Each row was made from one walk, in order. Every step used is in the known rows, and no mark comes twice. Write each row's walk.
Known rows
rugu zuvu: [  8   0  13  39   5  50  22   6 -23  21   7  10  -7 -26   1 -12 -10 -15
  16   8  -4 -11   1  16   0]
geva zuvu sito suku vitodug: [ 16  -6  27  43   7  50  -1   4  37  19  11  12   5   1  13 -18 -21  -3
  17   4  -3   8   0  21   1]
suku vitodug geva rugu sito zuvu: [  4   3   3  41  12  47   2   7  20  10  13  15   5  16   6   7 -13   6
  21  -3  -5  -3   1  11   0]
vitodug zuvu sito: [  7   2  17  43   4  48   1   3  -1 -15   7  15  -8  -7   5 -14 -11 -35
  14  11   1   2   2  12   0]
zuvu sito suku vitodug: [ 15 -13  19  23   6  57   0   5  34 -32  15  12   8  19   9 -14 -22  27
  21  -4  -7   2  -6  19  -5]
zuvu sito suku rugu vitodug: [ 11 -16  26  27   5  53   1   1  21 -34  15  12   4  22   2  -9 -25  40
  24   3 -12  12  -7  11  -3]
geva sito suku: [ 16   1  20   5   7  38   7   4  23 -27   7   6  -6 -11  18   3 -23  43
  19  -3  -9  -1  -4   7  -5]
geva zuvu sito vitodug: [ 12  -6  21  39   4  48   3   1  44  28  12  16   5  -1   7 -18 -21 -25
  18   7  -8   8  -1  18   3]
suku geva rugu sito zuvu: [  1   9   1  27   7  38   2  -3   9   8   6  11  -5  10  -8  -1 -10  -1
  21   2 -16  -1  -2  -2   7]
geva rugu sito: [  3  18   6  34   3  51   0   2 -12 -11  10   9 -18   6   0  -5  -8  41
  22   1 -16   0  -7  10   2]
rugu sito vitodug: [  8   1  15  19   4  52  11  -3  53  -4  11  10  -2   1   4   9 -20   8
  20   7 -16   5  -1  18  -1]
zuvu rugu: [  3  -5   6  12  -2  36   7  -6 -37  -5   2  11  -9  17   9  -7   2  39
  13 -21  -8 -12  -5  -2  -2]
zuvu rugu geva: [  1  -9   7  23  -1  35   7  -6 -42  -2  -4  13   4  20   1  -2   0  39
  16 -14 -10  -8  -3 -10  -3]
sito zuvu rugu geva: [  1   5   3  37   1  28   9  -7 -31  16   8  13   2  11   3  -5  -1   4
  14   4 -11  -9  -3   6  -7]
rugu geva sito zuvu: [  6   0   9  35   6  34  10   0   8   2  -2  12  14 -10  -5   6 -19   5
  21  12  -8  -3  -1  -2  -5]
vitodug zuvu sito suku geva rugu: [  8   6  21  43   8  45  -5   3  -4 -18  12  13 -12   4   8 -12 -14 -20
  14  13  -4   8   2  11   0]
suku zuvu rugu sito vitodug geva: [ 3 -5 20 24  6 32 16 -1  5 13 19 14 -8  3 10 -3  6 11 10  6 -4 -1  4  4
 -9]
zuvu sito vitodug: [ 10 -13  11  17   3  55   4   2  43 -21  17  17   8  15   0 -13 -22  -6
  22   2 -13   2  -7  14  -3]
rugu geva: [  5   0   5  21   2  44   9   0  -5   8   1  16  16   4  -9   3 -14   5
  24  -3  -6  -2  -1  -4   2]
rugu vitodug: [  7  -3  14  16   9  61   7   1  21  30   3  13   0   0  -3   6 -23   4
  17   1   0  -5  -1   8   3]
vitodug geva sito zuvu: [  6   6   3  26   8  35   6   2   0 -27  13  15  10   0   2   9 -17   5
  21  -5  -3  -4   3  -6   2]
suku geva: [  5  -4   1  -1   5  37   8  -4  20  13   2  15   6   6  -8   0 -13 -19
  22 -13  -7  -6   0  -8   9]
geva zuvu: [ 11   8  15  30   3  41   5   1  15  45   7  13  -2 -12   8 -12 -12 -19
  17  -2  -2   2   1  13   7]
geva rugu zuvu sito: [  5   8   8  53   6  54   6   9 -39  -2  13  11 -17  -5  -1 -21  -8  18
  20   9 -12  -6  -7  14  -1]

Which walk is each row?
[  6  -5  15  29   9  35   9   2  26   7  -2  15  10  -9   1  12 -24  -7
  21  14  -9   5   2  -3  -3] => rugu geva sito vitodug zuvu
[  6  -7  20  26   2  41   6  -6  -6 -17   2   5  -8  21  17   2  -5  63
  12  -9 -12  -4  -3   8  -6] => zuvu rugu sito suku vitodug
[  8  -9  18  22   9  43  13   5  35   6  29  20   4   0   3 -14  -7 -20
  16  12  -2   3   2  10  -8] => suku zuvu sito vitodug geva
[  4  15   6  44   6  49   9   8 -46  16  12  11 -22 -11   1 -15  -5  15
  20   6 -12  -7  -5  12   1] => geva rugu zuvu
[  7  -2   9  17   7  34   6  -4  29  41   0  15   6  -1  -3  -6 -14 -34
  20  -7  -5   0   4  -4  12] => suku geva zuvu
[  3  13   6  28   9  57  -2   5 -16  22  10  12 -18   8  -1  -2 -15  29
  20   0  -9  -2  -7   7   3] => geva rugu vitodug
[  8   0  18  35   1  35   5  -4 -11  38   1  12  -6   1  13 -14  -4   5
  12  -8  -5  -1   0   7   3] => geva zuvu rugu
[  2  16  -4  23   6  46  -1   4 -34 -19  20  19   0  19  -2   3  -9  23
  24 -17  -7  -1   0  -8   8] => vitodug geva rugu
[  1 -12  18  19   5  38  10  -2  13  24   7  13  -6   9  -6  10 -20  22
  26   2 -12  14  -3  -1   3] => suku rugu vitodug
[  4  16   7  28   5  50   1   2   8  -2  15  11 -19   9   4   0 -13  31
  22   5 -21   5  -6  14   0] => geva rugu sito vitodug
[ 13   1  22   7   9  34   2  -4  10  13  12  11  -2  14  15  -3 -15  20
  16 -10 -11   6   2   4   4] => sito suku geva zuvu rugu
[ 10   2  15  16  11  37   6   5   7 -31  18  15   6   1  10  10 -17  26
  20  -7  -2   2   4  -7   0] => vitodug geva sito suku zuvu
[  9 -11  13  24   8  38   3  -4  50  31   4  16  11   7  -4  -9 -20 -39
  21   0  -9   5   2   0   9] => suku geva zuvu sito vitodug
[ 13   2  23  25   7  54   6   0  45 -16  10   5  -1   5  13   8 -20  40
  18   3 -11   4  -1  22  -3] => rugu sito suku vitodug
[  1   4   6  36   6  37   7  -6 -24  18  12  13  -1  14   4   1  -6   4
  12   3  -7  -9  -1   7  -5] => sito zuvu rugu vitodug geva
[  7   1  14  38   4  42   7   0   4  37  -1  16  16  -4  -5  -2 -16 -11
  21   4  -4   4   3   0   5] => rugu geva zuvu
[  5  -7  17  42   9  41   5   3  20  22  -1  10  -9   2  17   2  -7 -13
  12   3   1  -4   4  15  -4] => suku vitodug zuvu rugu sito
[  6   1  13  23   6  52   9  -3  47 -14  14  13   6   8   3  15 -22   8
  21   4 -15   7   2  11   1] => rugu sito vitodug geva
[  7   0  22  46   1  38   5  -6   0  30  -1   9  -6  -1  12 -10  -6  14
  11  -2  -7   1   1   9   3] => geva zuvu rugu sito
[  5  -7  10  21   5  29   5  -7   9  38  -3  13   3   7   0  -6  -9 -17
  16 -11  -7  -2   3  -8  10] => suku geva zuvu rugu
[  8  -6  17  49   4  46   4   0  11  18  -1  16  21   1  -8  -8 -18  -8
  22   8  -5   5   1   1   3] => rugu geva zuvu sito
[  8  -9  18  45   5  46   5   0  25  27   3  17  21   3  -5  -5 -22 -15
  22  11  -8   9   1   4   2] => rugu geva zuvu sito vitodug
[  4  -1  15  20   8  34   7  -3  13  25  13  18  -8   7  13   7 -13 -31
  14   9 -13   7   3  10  -4] => sito vitodug zuvu rugu geva
[  2   3   2  27   9  39   8   1 -13  22   4  13  -7   0  -8  -8  -9 -12
  22  -1 -12  -6   0  -4   8] => suku geva rugu zuvu
[  5 -11  17  43  11  35   6   4  17  24  -6  11  -3  -1  16   4 -10 -13
  13   5   2  -4   4   8  -5] => suku vitodug zuvu rugu geva sito
[  4   7   4  19  11  45   8   4  10  13  26  20  -2  11   6   7 -18 -11
  23   1 -16   6   1   8   2] => sito vitodug geva rugu zuvu
[  7  -2  23  42   2  37   6  -6  13  35   2  10  -6   1  14  -7  -9   6
  11   2 -10   5   1  12   1] => geva zuvu rugu sito vitodug
[  2 -12  12  27   1  30   8  -5 -31 -11  -9  10   3  12   4   1  -5  47
  15  -9 -10  -9  -4 -13  -5] => zuvu rugu geva sito
